Every row comes from one small tree of marks. The marks that hang from a mark follow it in brackets, in alphabetical order. Every link used is in the known rows. Which tree was each row made from?
Known rows:
kadid(nafod): [ -9.2   0.1  -3.3   1.7  -6.9   8.7  10.4   6.6  -2.5  29.6  -9.4 -19.2
  -7.6 -17.5 -17.1 -20.6  -7.4   0.5  10.2   3.9  -3.5   5.8]
kadid(nafod tekire(sonam(divet))): [-17.6   6.0  -9.7   5.8   7.1   6.7  -2.4  10.2   2.0 -17.0 -11.9   1.5
   6.2 -21.7 -11.3  -0.9   3.1   3.2  17.9  17.2 -13.1 -10.0]
vekize(faka(sonam) mitig): [ 11.1 -12.1 -10.3  -7.2  -9.5   4.1  19.8   4.7  -2.5   3.5 -10.0  -1.2
 -29.7   6.1  -6.4 -31.6   1.8 -32.4   1.3  -4.3  -9.4  -9.0]
mitig(paga): [  1.3  -3.3   4.8   2.3  -6.1  11.6  24.2   1.7  -4.8  65.7  -5.9 -14.9
 -13.6  -5.7  -7.4 -18.5 -15.0  -4.9   4.2  -2.1   5.5   7.4]
faka(paga sonam(divet tekire(kadid))): [10.0 18.4 -5.2 -5.6  6.3  4.5  0.2 -8.9 11.6 -8.7  4.3  4.2 18.4 -4.6
  2.6 17.0  7.2 17.2  0.9  2.1  2.9 -3.6]
tekire(kadid): [  2.9  10.7  -0.5  -7.2  -0.8   7.1  14.1  -3.5   2.3  46.2  -8.1  -5.1
 -16.8 -14.6  -4.0  -9.7  -8.5   2.2   0.9   4.1  -2.8  12.6]
sonam(divet(fira) tekire(kadid(nafod))): [-8.5 26.8 -7.8 -3.4  2.9  0.1 -4.7 -6.8  8.9  1.6 -3.6 -5.9  8.5 -7.4
 -3.7  3.7  2.7 25.1  5.2  9.3 -9.6  7.5]
nafod(sonam(divet tekire(kadid))): [  2.5  16.2   3.7  -7.2   5.8  -1.1   7.8 -13.8  15.5   9.4   1.4   0.1
   8.4 -14.4  10.1  -0.5  -1.5  31.8  -3.5  16.9  -7.6   0.3]
kadid(tekire): [ -3.9   1.7   3.1   5.6   4.4  12.7  14.9   7.0  -1.2  49.8 -15.0 -16.7
 -14.2 -11.2 -10.0 -12.4  -7.9  -5.5   4.9  -5.3   0.0   7.1]
tekire(kadid(nafod(sonam(divet(fira))))): [-19.5  25.9  -4.9  -5.2  -1.1  -3.7  -0.5  -9.1   5.9   0.3 -10.8  -5.0
  15.5  -7.7   2.9 -19.4  -3.9  23.8   7.3  12.8  -7.5  13.2]
sonam(divet tekire): [  6.1   8.8  -2.0   0.8   4.7  10.0  11.2  -7.0   5.1  27.5   0.0  -6.7
  -2.8 -12.7  -0.8  -6.4   6.0  15.7  -0.6   7.9  -8.6  -6.6]
nafod(sonam(divet(fira) tekire(kadid))): [ -3.6  30.0   0.1  -7.1   7.2  -3.2   3.7 -17.2  12.8   2.3  -3.0  -3.3
   8.8   0.1  10.9  -9.6   1.5  29.3  -6.0   7.1  -8.2   7.8]
sonam(divet tekire(kadid)): [  7.3  16.3  -2.3  -6.1   6.4   5.7   7.4  -9.8  10.0  28.2   1.5   1.8
  -0.6 -15.4   3.6   8.1   3.0  21.0  -1.2  13.9  -9.1  -0.3]
faka(paga(mitig) sonam): [  6.9   6.0  -1.7  -1.3  -1.8   7.8  15.7  -1.8  -6.5  -5.5 -16.9 -25.3
   9.7  -2.9  -7.1 -28.1   0.6 -12.7   0.8 -13.6   7.9   4.9]
vekize(faka(paga sonam) mitig): [ 16.9  -9.8  -6.1  -8.6  -9.9   5.5  15.6   1.0  -2.0  -8.3  -4.4   2.2
 -15.1   9.5  -8.4 -17.0   3.0 -29.5   0.5  -8.1  -2.4 -11.2]
vekize(faka(sonam(divet tekire)) mitig): [ 15.6  -5.6 -11.7  -6.8  -3.1   2.2  12.9  -0.8   6.1 -11.5   0.2   5.5
 -13.0   4.9   1.0 -14.2  12.4 -11.9  -1.1   4.4 -14.4 -21.2]
faka(paga): [  7.2   5.9   3.5  -1.6  -2.5  12.9  14.0  -6.0  -3.0  33.2  -2.2  -9.8
  -4.0  -9.4 -10.1 -10.7  -4.2  -2.1   0.2  -5.6   3.9   3.4]
kadid(nafod(sonam(divet(fira))) tekire): [-25.6  16.4  -0.7   7.3   4.3   1.2  -1.0   1.3   3.2   3.8 -16.4 -17.0
  16.7  -3.6  -3.1 -21.1  -3.6  15.7  10.8   3.3  -4.1   8.2]
tekire(kadid(nafod)): [ -7.7   8.7  -3.1  -4.5  -5.6   4.5   6.3   3.2   2.6  29.1  -9.5 -10.2
  -7.1 -21.0 -12.0  -4.7 -11.3   7.7   9.7  10.5  -3.5  10.8]
vekize(faka): [  9.2  -4.7  -5.1  -4.2  -5.6   9.6  14.5  -1.8  -0.3  21.9 -14.4  -1.7
 -19.4  -8.1  -6.6 -29.2  -2.6 -16.5  -0.9   2.6  -8.5  -3.1]
sonam(tekire(kadid(nafod))): [ -3.4   9.7  -1.6  -4.1  -2.6   1.9   3.5   1.3  10.6  11.0  -3.4 -12.2
  -2.4 -17.5 -12.1   9.2  -8.2  18.7   5.8  10.9  -4.1   4.5]

Write each row's tree:
[ 18.1   0.2  -4.6  -4.3  -1.0   3.6   8.4  -2.9   3.5 -50.1 -15.1 -14.5
  11.8   3.8  -4.8 -18.4   4.8 -14.3  -6.3 -10.2   1.6 -11.7] : vekize(faka(paga(mitig) sonam(tekire)))
[ 10.6 -18.6  -4.8  -5.5 -13.7   4.4  25.9   6.3  -4.3  21.7  -7.6  -2.5
 -25.7  12.5  -5.6 -24.5  -9.7 -30.6   3.9  -5.3  -0.3  -7.6] : vekize(faka(sonam) mitig(paga))
[-23.7  19.0 -12.8   6.7   8.3   4.0  -6.2   6.0   0.4 -25.4 -19.3  -2.6
   6.4  -8.7 -10.6 -10.0   6.2  -0.3  15.7   7.0 -13.5  -1.5] : kadid(nafod tekire(sonam(divet(fira))))
[  8.1  10.8  -4.7   1.2   4.6   8.5   3.8  -5.1   5.9  -9.4   2.4  -5.5
  17.5  -2.5  -2.7   2.5  11.8   9.9   1.6  -3.9   2.5 -10.0] : faka(paga sonam(divet tekire))
[-12.1   1.6   3.8   1.4  -4.2   0.0   6.0   1.8  10.5  -4.8  -3.2 -21.9
   3.8 -14.2  -9.3 -15.0  -9.2  22.2   3.5   7.6  -4.0   0.2] : kadid(nafod(sonam(tekire)))
[-19.4   3.3   2.1   7.2   2.5   3.6   4.4   4.6   5.0  12.0 -11.8 -14.0
  14.7 -15.7  -4.7 -12.3  -6.3  18.9  12.7  13.0  -5.0   0.9] : kadid(nafod(sonam(divet)) tekire)
[-11.8  11.1  -9.8  -6.6  -1.7   1.0   0.1   4.2   4.4 -15.7  -9.8   3.0
  -7.9 -23.4 -12.4  -2.8  -6.8   1.8  12.6  17.7 -11.4   1.5] : tekire(kadid(nafod) sonam)
[ 11.0  11.6  -4.1  -0.9   6.0   6.1   9.1  -6.7   1.8 -24.8  -6.8 -19.0
  25.6  -3.1   0.6 -10.6  11.6   6.6  -2.2  -4.8   2.0  -8.0] : faka(paga(mitig) sonam(divet tekire))
[-13.7   8.2   2.0  -5.6  -6.3  -1.9   7.3  -0.7   8.2  13.2  -9.8 -10.6
   1.1 -18.1  -5.6 -14.0 -15.1  17.4   7.3  13.9  -2.1  11.9] : tekire(kadid(nafod(sonam)))
[-10.7  15.3 -13.1  -6.8   2.0   1.4  -1.7  -0.1   5.2 -16.0  -4.9  12.0
   5.1 -26.9  -5.4   1.1   3.1  10.9  15.4  26.4 -16.0  -4.7] : tekire(kadid(nafod) sonam(divet))
[ 12.4   8.2 -13.1  -8.0  -4.6   3.5   8.6  -9.3  -4.1 -19.2  -5.0   8.0
  -2.6  20.5   0.5 -23.0  14.1 -23.6  -0.4  -7.5  -8.3 -11.2] : vekize(faka(paga sonam(divet(fira))) mitig)
[ 18.1  -1.4  -0.7  -7.4  -4.3   8.0  15.3  -8.2  -4.9  -8.0 -15.6 -12.1
   2.1  -5.9  -4.8 -28.2  -2.6 -17.9  -5.5  -0.8  -1.8  -4.3] : vekize(faka(paga(mitig)))
[ 14.6 -10.4  -7.7  -6.9  -6.5   1.8  15.8   3.6   5.4 -13.9  -3.2  -3.6
 -26.2   7.3  -5.9 -17.8   3.7 -20.5  -2.9  -3.9 -10.2 -15.8] : vekize(faka(sonam(tekire)) mitig)
[-10.4   6.3   0.1   1.6  -0.7   0.1   2.2  -4.2  10.8  -7.0  -0.2 -12.3
  15.7 -16.7  -2.2 -10.9  -0.3  30.7   5.2  16.8  -7.8  -6.2] : kadid(nafod(sonam(divet tekire)))
[ 19.6   7.0  -4.8 -10.5   0.3  -0.9   6.5  -6.5   8.9 -49.1 -12.9  -6.0
  13.1   0.8  -0.3  -5.0   2.1  -6.7  -6.4  -4.8   2.7  -5.5] : vekize(faka(paga(mitig) sonam(tekire(kadid))))
[ 20.3  -9.7  -0.3 -11.1 -10.0   8.0  18.8  -5.8  -3.4  11.1   0.8   4.7
 -21.2   1.6  -7.8 -12.2  -2.0 -22.5  -4.1   1.7  -7.3 -11.9] : vekize(faka(paga) mitig)
[ -2.5  13.9  -5.1  -4.3   1.0   2.3  -0.2  -3.1  11.0   9.5   0.9  -2.7
   7.6 -19.9  -4.5  11.3  -1.1  27.4   7.3  19.9 -10.3  -1.7] : sonam(divet tekire(kadid(nafod)))
[  0.3  18.0 -10.3  -8.2   6.8   4.0   4.4  -6.5   4.5  -0.2  -5.6  16.8
  -4.4 -20.8   2.9  -3.2   6.5   5.8   6.0  20.9 -15.2  -3.2] : tekire(kadid sonam(divet))
[ -6.2  30.9 -12.9  -8.0   8.8   1.7   0.6 -11.1   2.4  -8.8  -9.4  13.8
  -2.6  -6.6   3.8 -11.6   9.2   1.9   3.5  10.8 -15.4   3.7] : tekire(kadid sonam(divet(fira)))
[-18.2   1.9  -6.0   6.1   2.9   6.5   1.0  15.0   1.3 -12.1 -16.1  -8.6
  -5.3 -19.2 -18.5  -5.3  -5.5  -4.6  16.8   7.5  -8.3  -3.1] : kadid(nafod tekire(sonam))
[  0.2  22.5  -5.4   0.6   6.5   7.5   5.7 -10.1   1.9  18.1  -3.9 -10.0
  -1.5  -0.3   0.4 -16.3  10.5  12.6  -3.5  -1.9  -8.1   2.4] : sonam(divet(fira) tekire)
